Every row comes from one small tree of marks. The marks that hang from a mark follow it in brackets, in alphabetical order. Every link used is in the known rows. Which tree was each row made from?
Known rows
zogus{pegemat pogel{nuzo}}: [ 20.0   2.1  -3.3   2.4  -0.8  -0.3  13.3 -31.5   4.9 -10.7   3.1 -10.7
   1.5 -24.9  -0.3  18.8   5.6  32.3  -3.1  36.4]
rebi{pogel{nuzo pidob}}: [ -0.7   0.0  27.5 -10.3   5.5  10.0  -1.9   1.6  -6.3 -28.9  -8.1  -3.7
   8.6   0.2  -6.2 -17.9   6.8  53.7   6.1  32.9]
zogus{pegemat pogel{pidob rebi}}: [  0.0  -4.1   3.4  15.4  -9.4  -1.6   5.8 -28.3   6.5  38.0  17.6   4.0
   1.5 -35.0  -3.0  18.7  -7.4  -0.1  15.6  27.3]
pegemat{goso{buteb} zogus{pogel}}: [ 23.6  -9.0 -21.4  19.8 -18.8  19.5  13.5  -5.6 -15.1  28.5  -9.9   9.8
  -1.3  38.5  -0.5   7.8 -17.7 -47.3 -13.8  45.1]
fasaf{pogel{rebi zogus}}: [ -8.8   2.3  -4.9 -12.2  14.7 -13.3  -3.3  19.8   3.5  19.5   8.1  13.6
  -2.7   7.6   5.3 -18.8  -1.4 -21.8  -9.0 -40.0]
rebi{pogel{nuzo pidob zogus}}: [-26.9   4.7  34.9 -11.6  12.4   4.8 -24.6  13.7  -1.4 -31.9 -10.1 -13.7
   8.2  -2.9  -4.3 -14.1  21.6  62.2  13.8  -0.9]
fasaf{pogel{pidob rebi zogus{pegemat}}}: [-27.7   3.7  13.1 -12.2   6.6 -11.3 -13.1   5.4  12.1  -5.6   3.8   2.5
   2.5 -13.3   2.6   6.7   7.7  11.6   1.4 -47.5]
fasaf{pogel{nuzo rebi zogus{pegemat}}}: [-27.5  12.5  13.9 -15.1  15.0 -19.5  -3.8  11.5  13.6 -34.5   0.1 -10.9
  -0.7  -7.9  11.2  11.3  19.0  13.8  -9.9 -52.7]
pogel{fasaf rebi zogus}: [ -1.8   3.6 -33.4  -6.3   4.2 -19.9   1.7   9.6  -4.6  45.0  12.6   6.6
  -6.3  -7.7   3.4 -15.2  -5.6 -55.6   5.4 -20.2]
rebi{pogel{nuzo pidob zogus{pegemat}}}: [-27.5   7.4  30.3 -17.3  11.0  -2.0 -18.0   6.8   8.8 -45.5 -12.2 -19.2
  14.9 -13.9  -4.1  11.1  26.9  75.6   6.6  -9.4]
rebi{pogel{fasaf nuzo pidob}}: [ -4.7   3.0  16.0  -9.6   2.7   2.4   5.9   1.0 -13.0 -28.4  -7.3 -14.3
   2.8   5.9  -3.8 -22.2   3.3  29.7  15.2  29.9]
pegemat{goso zogus{pogel{fasaf}}}: [ 24.3  -7.8 -33.8   8.4 -19.5  -5.5  27.6  -9.3 -11.4  30.6  -0.5  -3.8
  -6.9  22.9  -4.9 -11.1 -17.5 -47.9   9.8  38.4]
fasaf{pogel}: [ 36.0  -4.3 -20.3 -19.1   9.0  -0.4  18.8   0.1  -3.1   2.0  -0.3  21.5
   1.2  13.8  -1.8 -26.9 -12.9  -2.7 -25.3   7.5]
zogus{pegemat pogel{rebi}}: [ 18.1  -1.6 -20.5  10.1  -2.8 -10.9  20.1 -21.8   9.0  51.1  20.6   7.7
   1.8 -26.5  -0.1  17.9 -10.7 -19.1  -3.6  22.2]
rebi{pogel{nuzo zogus{pegemat{goso}}}}: [ -5.2   5.5   5.7  -5.9  14.3  -6.8  -9.1  33.7  23.3 -28.6 -11.1 -11.6
  14.1  13.4  -0.9  24.5  14.5  43.2 -17.9 -47.5]
rebi{pogel{fasaf zogus{pegemat{goso}}}}: [  8.2   2.9 -33.3  -7.2   9.8 -15.0   7.1  35.0  16.4  12.4  -4.0  -5.9
  12.4  22.9  -3.1  14.9  -5.5  -1.4 -14.4 -45.5]
buteb{goso}: [ 44.1 -11.6 -36.8  -1.9   1.2  13.5   8.1  17.4  -5.1  29.4  -1.2  20.5
  -0.6   6.8  -6.5  -3.4 -16.4 -17.6 -24.4   0.7]
pegemat{goso{buteb}}: [ 45.8  -9.7 -36.2  14.9  -2.9  23.7   9.3  12.5  -3.7  27.4  -5.3  34.2
   2.9  32.9  -0.4  10.1 -26.7 -50.3 -42.1  -2.3]
zogus{pegemat{goso{buteb}} pogel{pidob}}: [ 18.0  -9.8  -6.2  33.7 -13.2  29.8  -5.5 -14.8   4.6  22.2  -1.9  10.0
   5.6   7.9  -1.4  43.4 -19.8  -4.2 -12.8  16.0]
fasaf{pogel{nuzo zogus}}: [ -8.3   7.1  10.5 -19.4  17.8  -4.3 -11.9  10.1   0.0 -42.3  -8.1  -4.7
  -2.3   8.6   4.7 -18.2  16.3  28.2  -8.8 -28.7]
fasaf{pogel{nuzo pidob rebi zogus}}: [-44.8   7.1  42.4  -5.2  10.8  -2.6 -25.8  10.0   1.3 -30.8   0.4  -8.3
  -6.7  -5.0   7.5 -13.1  16.3  21.5  15.0 -39.1]
rebi{pogel}: [ 34.9  -3.9 -18.3 -16.3  10.1  -0.5  20.3  12.6  -3.1  24.1  -0.4  17.9
  11.8  12.7  -8.4 -23.4  -9.3  10.3 -18.1  31.7]
pogel{nuzo pidob rebi zogus{pegemat}}: [-33.4   7.1  21.3  -5.8   1.0  -8.6 -20.5  -5.9  11.1 -24.1   1.9 -10.7
   1.0 -37.6   2.5  19.8  22.2  20.1  11.3 -28.7]

Write each row's tree
[-32.2   8.3  21.7 -11.4   9.5  -3.1 -18.6  13.2  -9.0 -31.0 -10.1 -23.7
   3.1   2.8  -1.4 -19.9  16.1  41.5  24.2  -0.9] | rebi{pogel{fasaf nuzo pidob zogus}}
[  6.0  -5.0  17.6  23.7  -9.1  13.5  -6.8 -20.9  16.4 -13.3   1.5 -10.1
   2.5 -16.9  -3.8  33.7  -0.1  39.4   8.9   5.1] | zogus{pegemat{goso} pogel{nuzo pidob}}
[ 18.5  -0.1  -5.3  29.9  -5.2  22.3   3.5  -9.7   5.5  -7.8  -5.4  -2.9
   1.3  14.2   6.3  47.0  -9.3  -0.8 -23.9   8.8] | zogus{pegemat{goso{buteb}} pogel{nuzo}}
[-17.0  -0.8  32.4  22.1  -6.4   6.9  -7.7 -23.9  -4.2  14.1  13.7  -7.2
  -8.1 -28.4   1.8  -2.1   1.9   9.5  28.1  33.4] | zogus{pogel{nuzo pidob rebi}}
[ 45.0  -6.4 -40.1   8.4  -4.6  16.7  15.4   6.4   7.0  12.3  -7.1  26.9
   7.7  21.2  -0.3  35.2 -21.9 -36.0 -48.5 -10.9] | zogus{pegemat{goso{buteb}}}
[ 29.9 -11.7 -19.5   8.0 -17.0   1.1  19.3  -8.4  -3.5  34.0  -1.2   6.8
  -1.6  17.2  -7.9  -7.0 -12.5 -26.1  -1.3  38.7] | pegemat{goso zogus{pogel}}
[  0.2  -0.2  27.5 -13.7   4.8  11.5  -2.6 -10.9  -6.3 -50.2  -7.9   1.0
  -2.3   1.7  -0.5 -20.4   3.8  39.5  -0.1   6.8] | fasaf{pogel{nuzo pidob}}
[-15.2  -2.9  -1.6   6.8 -24.3  -8.8  16.2 -26.6 -22.6  34.1   8.5 -12.0
 -11.1  -9.4  -2.3 -21.6  -7.5 -43.7  43.4  60.8] | pegemat{zogus{pogel{fasaf pidob rebi}}}
[-33.5   3.9  25.2   0.2   3.2  -1.9 -26.7   1.5  -0.7  -7.5   5.0  -4.0
  -4.5 -26.4   2.1  -5.2  17.8   8.2  20.5 -19.1] | pogel{nuzo pidob rebi zogus}
[-27.3   0.7  17.8  -6.6   8.1  -4.3 -19.4  12.6   2.6   9.8   6.7   9.4
  -3.0  -1.8   2.2 -18.5   2.6  -1.7   7.6 -35.1] | fasaf{pogel{pidob rebi zogus}}
[ -8.5  -2.2   8.8 -16.1   9.4   3.7 -20.4   3.5  -1.0 -11.1  -4.9   8.6
   1.2   3.0  -3.1 -21.7   4.4  27.0   0.2 -22.1] | fasaf{pogel{pidob zogus}}
[-10.5   6.2  -9.9 -17.4  12.4 -21.1   2.6  13.9  14.3   4.4   6.1   6.0
   2.4  -4.2   5.8   6.8   4.8  -9.5 -15.0 -48.0] | fasaf{pogel{rebi zogus{pegemat}}}
[ 34.6  -8.7 -31.6  -0.3 -16.5  16.5  18.9   8.9 -15.4   4.8 -17.3  23.1
   0.7  42.9  -2.5  -0.7 -15.9 -58.5 -32.1  22.6] | pegemat{goso{buteb} zogus}
[  2.3   2.3 -38.3   4.5   0.7 -22.4   5.4  20.8  19.6  35.3  10.2   4.4
   0.0  -0.3   2.9  24.2  -8.1 -54.6  -8.1 -65.2] | pogel{fasaf rebi zogus{pegemat{goso}}}
[ 41.7  -9.1 -30.4  17.1  -4.8   2.3  15.0 -11.3  18.8  38.6   9.0  10.8
   6.7  -3.2  -5.5  28.3 -16.8  -2.6 -16.7   5.2] | zogus{pegemat{goso} pogel}
[-10.9  -1.3  11.0 -13.8  11.0   2.4 -19.0  16.7  -0.6  10.8  -4.1   3.3
  12.3   1.0  -9.3 -19.1   6.5  39.2   6.7   3.2] | rebi{pogel{pidob zogus}}
[ -3.1  -1.4 -19.7 -10.5  -0.9  -3.5 -13.0  -5.6  -8.7  15.2   0.1   3.1
  -2.4 -12.3  -5.8 -18.0   1.3  -8.7  15.8  -1.6] | pogel{fasaf pidob zogus}
[-10.7   3.0   8.3   1.7  -6.5  -4.3   4.7 -11.0 -11.4  -6.4   7.8  -4.7
 -10.1 -18.3   2.9 -14.6  -1.0 -23.5  20.5  12.5] | pogel{fasaf nuzo pidob rebi}
[  4.5   0.6   3.8  27.0  -4.6  -3.3   9.9  -4.9  20.4  16.1  13.6  -6.6
  -1.8 -11.7   4.7  35.8  -4.5  -5.9  -2.9 -13.1] | zogus{pegemat{goso} pogel{nuzo rebi}}
[  8.4  -0.5 -10.0  10.2 -18.2  -4.6  19.5 -11.7 -11.9  -9.0  -6.0 -22.0
 -10.6  18.9   0.2  -6.7  -2.9 -23.7  16.8  35.7] | pegemat{goso zogus{pogel{fasaf nuzo}}}
[-37.1   8.0  13.3   0.6   0.9  -9.1 -19.8  -0.9  -7.4  -7.6   4.2 -13.3
  -9.3 -19.7   4.9  -9.8  12.3 -13.8  29.1 -20.4] | pogel{fasaf nuzo pidob rebi zogus}
[-14.7   6.1   0.1   2.3 -15.6 -17.6  25.8 -22.5 -21.4   3.6   4.7 -25.3
 -16.1  -2.8   6.3 -18.4   4.0 -40.0  31.8  53.9] | pegemat{zogus{pogel{fasaf nuzo rebi}}}
[-15.5   1.5  19.3  -9.4   3.5   6.1 -28.8  -7.8  -2.6 -26.5  -5.2  -4.3
  -0.3 -21.6  -3.7  -8.8  19.2  36.9  11.6  -4.5] | pogel{nuzo pidob zogus}
[-17.8   2.3  35.8  -3.3   3.5   2.7  -1.8  -1.9  -3.6 -30.9   2.2   1.4
  -6.6  -3.9   5.4 -16.8   3.2  11.4   6.4  -7.7] | fasaf{pogel{nuzo pidob rebi}}
[  5.9  -2.5   3.5  21.8 -17.4  21.3   8.0  -7.4 -17.1 -16.9 -16.6  -7.2
  -5.0  34.9   4.6  11.4  -4.3 -25.4  -6.8  41.2] | pegemat{goso{buteb} zogus{pogel{nuzo}}}
[  0.1   4.9  13.5  -9.1   9.7  -6.9  12.7   6.5  -2.5 -19.0   3.8   4.3
  -7.3   6.2   8.4 -18.5  -0.4  -8.7 -11.5 -11.5] | fasaf{pogel{nuzo rebi}}
